Known rows, with every step that occurs:
vimop zize kuzi: [-34.0 -16.3 -10.6  -6.6   8.2  31.3 -33.4  62.0   8.6 -35.0 -41.1 -16.4
  34.0  52.3 -29.6  51.4  -9.1 -35.7  56.6 -30.1 -32.7  24.2  67.7]
totekat vimop zize tuze vifi kuzi livop: [-26.7  22.5  17.0 -36.9  -1.6 -61.4   1.8  16.8   6.1 -34.7  -5.5  14.9
  -8.6  -3.1 -12.5   0.1 -28.8  16.8 -37.6   0.5 -23.0  60.1  47.0]
livop kuzi zize tuze zilub vimop totekat: [  9.0  55.7   8.2  -2.6 -37.6 -30.4 -16.0  -6.8 -39.2  -4.1 -38.0   0.6
 -33.8  -4.8  19.6 -16.4  22.9 -17.7  14.4 -23.5  -8.9  20.8  13.7]
totekat vimop zize kuzi: [-15.1 -15.7 -14.0 -29.1  19.2   3.1 -50.5  63.1   1.9 -25.7 -39.9 -29.0
  48.4  69.4 -14.5  48.4 -18.5 -13.7  44.7 -16.4 -43.2  43.5  67.1]
zilub tuze: [-60.5  -2.3 -19.6  23.7  -9.0  26.5 -31.9 -18.7  -8.7 -17.2 -12.3 -20.4
  25.0  18.9  11.3  23.4   9.2  31.3  -0.6   2.9  18.0   8.5  49.3]
kuzi vifi: [-58.5  -8.3  -5.7  16.7  -6.4  20.0  -3.9 -36.4  34.3 -37.4 -60.1 -13.8
   9.9  23.3  31.5   6.6  10.1  46.4   3.6  -3.9  -8.0  -4.6  -1.1]
totekat vimop: [-28.6 -21.0 -10.3   0.1  11.5 -20.7 -46.3 -16.5   5.7 -16.2 -24.3 -28.2
  32.1  53.9  32.2  15.9   3.6  50.0   7.0  13.4 -20.3  34.7  38.7]
zize tuze vifi kuzi livop: [-43.4  22.3  26.9  -1.8 -14.7 -39.6   8.5 -24.9  27.6 -44.6  -8.5  20.6
 -31.9 -24.3 -31.1 -10.9 -21.4  12.4 -39.8   1.3  11.9  37.6  35.5]
kuzi vifi tuze zize vimop totekat: [ -3.1 -13.8  -4.7  -1.9  12.1  27.7  22.4  17.3 -31.8   9.0 -46.6 -57.5
 -36.6  -1.8  69.6  37.8  -0.3  57.8 -11.2 -25.1 -25.0 -19.6 -37.9]
kuzi vifi tuze zilub: [-39.5  21.9  -6.1  18.6 -28.7 -26.3  15.5 -52.1  29.5 -30.6 -64.8 -54.5
   8.7  18.3  18.8  -0.6  -1.3  11.2 -13.5 -21.6  22.2  13.9  -0.3]
livop kuzi: [-42.4  20.5  20.8   4.5  18.0  -8.9 -42.9   1.9  14.0 -32.7 -51.2  -6.0
  -2.8  26.2 -13.9  24.5   7.6   5.3  30.8 -17.2   3.5  -8.4  66.9]
tuze vifi kuzi zize vimop totekat: [ 16.0 -25.2  11.0 -13.3   3.2  -9.0  17.2   6.1  -0.1 -18.9 -10.6 -32.0
 -39.8 -23.6  41.0  30.9 -10.0  22.5   3.6 -18.3 -23.3  28.9 -28.9]
vifi kuzi zize tuze: [  1.2  18.8   0.2  19.9 -24.1 -20.4   7.4  -8.0 -42.0 -23.0 -42.4   6.1
 -22.1 -41.4  -2.7 -32.2  11.2  18.7  -0.2 -21.1  -8.1   6.5  -6.7]
vifi tuze zize: [-42.0   2.0   8.8  44.2   9.2 -10.3  16.2   1.9 -55.4  18.1 -57.7 -51.7
   9.6   1.3  14.4  10.7  30.7  33.6  24.6 -49.8   0.1 -17.8  20.9]
vifi kuzi zize: [-21.1  -2.6   3.1  23.0  -2.6  -3.6   9.9 -13.3  -8.6 -29.2 -47.9  -7.4
  -4.1 -22.5  -2.6   4.1  15.0  12.8  37.3 -31.3  -3.3  16.0   4.5]
totekat vimop zize: [-32.0 -17.1 -19.2 -15.5  16.5 -13.1 -35.5  42.2 -15.1 -12.2 -24.7 -17.8
  44.5  59.7  37.5  38.1   5.3  26.4  25.8  -6.0 -51.1  38.9  56.8]
livop kuzi zize: [-17.7  24.7  19.2   3.2   6.1  -9.5 -11.0  22.1  -9.1 -14.2 -65.0  -2.6
 -17.1  -9.6   2.4  -6.7  31.4   6.2  57.6 -39.7 -17.3 -10.6  32.6]
vimop zize kuzi livop: [-46.0   2.5  -4.3 -30.6   7.5  43.6 -22.7  75.1  38.9 -35.9 -19.5  20.1
  -1.6  41.4 -38.6  45.1 -16.0 -28.2  36.0 -13.8 -33.3  36.3  81.1]
zilub tuze zize: [-53.8 -12.7 -20.9  18.5  -1.8  12.7 -10.1  -5.9 -50.9  12.7 -32.1 -45.0
  28.6  -2.7  17.2  16.1  31.6  32.7  19.4 -24.9   4.0  -6.0  40.3]
vimop zize tuze zilub: [-17.5   8.4 -30.3 -13.6 -39.6 -30.4 -13.5  11.4  -7.1 -29.1 -20.7 -16.4
  15.3  14.8   9.3  -0.8   6.0 -28.0  -5.7  -9.0 -23.5  39.5  46.2]
zize tuze vifi: [-32.7   1.0  20.9  23.2 -24.6 -50.6  -1.3 -32.4  -4.8 -21.1 -23.3 -13.8
   2.7  -4.0   5.8 -30.5   6.7  26.4 -20.7  -9.4  -6.5  14.3  16.4]
tuze vifi kuzi zize: [-23.5  -2.5  24.0  22.1  -8.6 -43.5  29.9 -28.6  -0.1 -28.2 -44.2 -20.5
   1.3 -34.0  -3.2 -11.1  12.7  10.7  30.3 -41.7   0.2  24.7  -3.6]
livop kuzi vifi tuze zize vimop: [  0.7   6.7  26.0  -5.7  23.6 -12.5  25.4  25.1 -18.0  -3.0 -82.7 -69.3
 -18.1 -22.2  18.4  29.1  -5.2  49.5  -0.8 -41.0 -24.4 -38.3   1.7]
zize tuze: [-27.3   4.0  -8.2  24.0 -20.8  -2.8 -24.8 -13.2 -19.7 -20.3 -24.0   2.7
  -6.3   7.6   8.3 -15.2  11.5  30.2 -16.5   4.3 -11.2   2.6  27.2]

Rows:
[  8.7  19.6 -16.1  -0.6 -49.6 -50.1   7.5 -32.7  -9.4 -34.8 -38.3 -21.4
 -11.5 -34.6  -7.0 -32.4   7.2 -19.8  -5.6 -17.5   2.8  38.5   4.3] => vifi kuzi zize tuze zilub
[-28.3  -0.5  -7.9 -50.3  15.9  15.5 -38.4  76.0  32.2 -28.2 -18.2   8.3
  11.4  58.0 -24.7  42.4 -22.4  -9.5  26.0  -1.5 -44.4  54.5  80.5] => totekat vimop zize kuzi livop
[ 10.9 -15.5  -0.2 -16.6  -1.7   1.0  10.7   4.7 -15.8 -12.1   0.9 -38.1
 -30.9 -33.6  42.0  32.2 -15.9  26.8  -8.5 -13.3  -6.4  26.6 -23.1] => zilub tuze vifi kuzi zize vimop totekat
[ -7.3 -32.1 -26.7 -14.9   8.4  42.0 -16.5  25.8 -42.1  13.1  -0.8 -48.8
 -16.7   1.6  58.1  54.3   5.7  40.8  -4.3  -3.8 -20.9   3.8   9.1] => zilub tuze zize vimop totekat
[ -1.7   6.4 -32.8 -32.2 -32.2 -55.7 -29.7  11.1 -13.3 -21.8 -18.4 -30.0
  28.4  30.5  21.6  -4.9  -0.8  -8.8 -14.4   2.6 -35.0  55.2  46.4] => totekat vimop zize tuze zilub
[-28.9   9.7  25.3  23.8 -15.6 -59.4   3.4 -52.7  -3.7 -44.1 -28.7 -16.0
   0.4 -21.8 -24.5 -11.5 -16.3  10.8 -29.0 -14.2  18.6  25.0  15.9] => zize tuze vifi kuzi
[ -5.8 -37.0 -16.0  -8.3  10.3  44.0 -29.6  16.7  10.0 -17.0   3.4 -21.3
 -30.6  32.4  53.5  59.8  -8.0  33.1  -3.1  14.6 -31.1  17.5   9.4] => zize vimop totekat
[-44.6  -0.8   2.6 -14.2   2.0  38.6 -32.7  27.0  55.6 -39.0 -21.5  14.8
 -14.0  38.1 -46.2  28.9 -13.8 -11.7  21.5   0.6  -7.3  32.4  65.0] => zize kuzi livop
[-13.9  10.1  12.5  -9.0  -1.4 -81.5  -6.4  -7.7 -26.7 -32.7 -23.8 -21.6
  25.7  -3.2  -2.8   1.2 -25.8  15.2 -26.4 -16.2 -15.7  46.4  27.7] => totekat vimop zize tuze vifi kuzi
[-46.5  10.6   7.7  33.9   4.2  -5.0  33.5 -14.4 -41.0  10.9 -84.9 -53.1
   6.7  -8.2  29.0  -2.9  26.0  52.6  11.7 -49.0  -1.7 -31.6 -14.1] => kuzi vifi tuze zize
[  1.4 -19.7  -5.0   5.4  17.4  22.9   4.4  33.9 -47.3  19.6 -22.5 -55.7
 -33.0   5.2  56.0  50.2   5.0  42.7  -0.1 -22.6 -24.5  -6.1  -5.6] => vifi tuze zize vimop totekat
[ -5.3 -22.2   8.1  12.2  10.1   5.0  36.5  11.9 -18.8   1.4 -65.1 -72.1
  -5.5 -16.9  36.0  25.5  -0.3  65.0  -8.3 -29.3 -32.6 -22.8 -18.0] => kuzi vifi tuze zize vimop
[-56.4   3.4  14.4  22.3  -4.4 -35.2  -3.8 -57.6   4.2 -40.2 -17.7 -33.5
  25.1 -11.6 -20.9  21.5 -19.0  13.9 -16.4 -15.2  41.7  30.3  31.9] => zilub tuze vifi kuzi
[-22.5  21.8   4.9  16.3 -16.1  -7.3  -6.4  37.6  -5.8 -26.5 -50.8 -41.5
  45.9  47.4 -46.1  43.5 -14.7 -53.3  44.6 -44.8 -14.6  41.5  65.6] => vifi tuze zilub vimop zize kuzi
[ 19.3 -24.2  -9.1 -11.7   8.1  27.1   0.3  19.6  -9.4 -20.3 -13.5 -20.3
 -44.1 -12.8  43.2  44.4  -8.0  24.5   8.8  -9.7 -27.3  19.9 -19.0] => vifi kuzi zize vimop totekat
[-36.0  13.5  -5.7  26.3 -23.2 -31.7  -3.6 -35.5  15.2 -22.7 -37.4 -52.3
  12.8  26.9   1.3  13.2   2.8  -7.5   0.3 -20.5  22.7  27.0  32.4] => vifi tuze zilub
[ -6.3 -54.6  -5.3   0.6  11.6  10.7   2.4  21.9  -9.0  -4.8 -29.0 -56.1
   7.1  -1.4  26.0  41.1  11.7  40.2  15.3 -13.2 -47.5   3.0  21.6] => tuze zize vimop
[ 13.4 -41.4  -3.8   1.8  -2.3  19.4  10.2  30.2   8.7 -15.7 -26.9 -29.3
 -14.6 -12.0  32.2  19.6  11.7  39.3  25.2  -7.4 -55.3  11.1   1.2] => kuzi zize vimop
[-35.9  12.8  25.8  29.7 -26.5 -51.7  14.5   3.4 -36.1 -14.0 -22.4  -2.2
  26.7   2.6   3.8 -13.6  10.8  12.3  -1.6 -24.0 -36.7  25.3  35.4] => zilub vimop zize tuze vifi
[-17.8   6.2 -22.5   2.6 -45.5 -35.1 -23.0 -37.4  10.8 -33.7 -23.1 -24.5
   3.6  10.7   2.2 -16.7   7.3 -10.8 -19.1   4.4   1.9  35.3  32.3] => zize tuze zilub
[-34.2 -13.8  -3.9  -3.1  -0.8  20.6   0.1  -3.4  11.0 -21.4 -87.7 -43.6
  23.4  15.1  -7.0  11.1   4.4  11.1  36.4 -38.5 -14.6 -10.4   2.9] => tuze zize kuzi vifi
[-52.2  20.6  10.6  43.1  -0.8   8.9  16.7 -27.4   0.7 -19.6 -72.0 -32.1
  -0.6  15.8  25.1   2.4   1.6  54.4  -7.5 -24.4  12.6 -19.4  -9.0] => kuzi vifi tuze
[-45.2   0.2  -7.8  15.4 -26.5 -13.9  -3.9   8.9  -0.6 -26.4 -24.7 -16.6
  49.2  40.2   3.6  37.7  15.1 -25.7  36.2 -19.4 -33.8  49.7  66.2] => tuze zilub vimop zize
[ -9.5  23.4 -14.0 -28.0 -13.5 -40.8  -4.3  10.2  18.3 -30.0 -72.7 -69.2
  38.0  47.7   1.8  18.8 -26.9 -14.4   5.3 -30.9  -9.6  40.5  20.3] => totekat vimop zize kuzi vifi tuze zilub
[ 20.7  -9.2  18.2 -18.0  12.7   1.3  -3.8  44.8   9.1 -20.2 -46.8 -27.0
 -28.4 -18.5  11.1  22.3   6.2  23.8  32.7 -20.0 -44.7  -6.1  23.1] => livop kuzi zize vimop
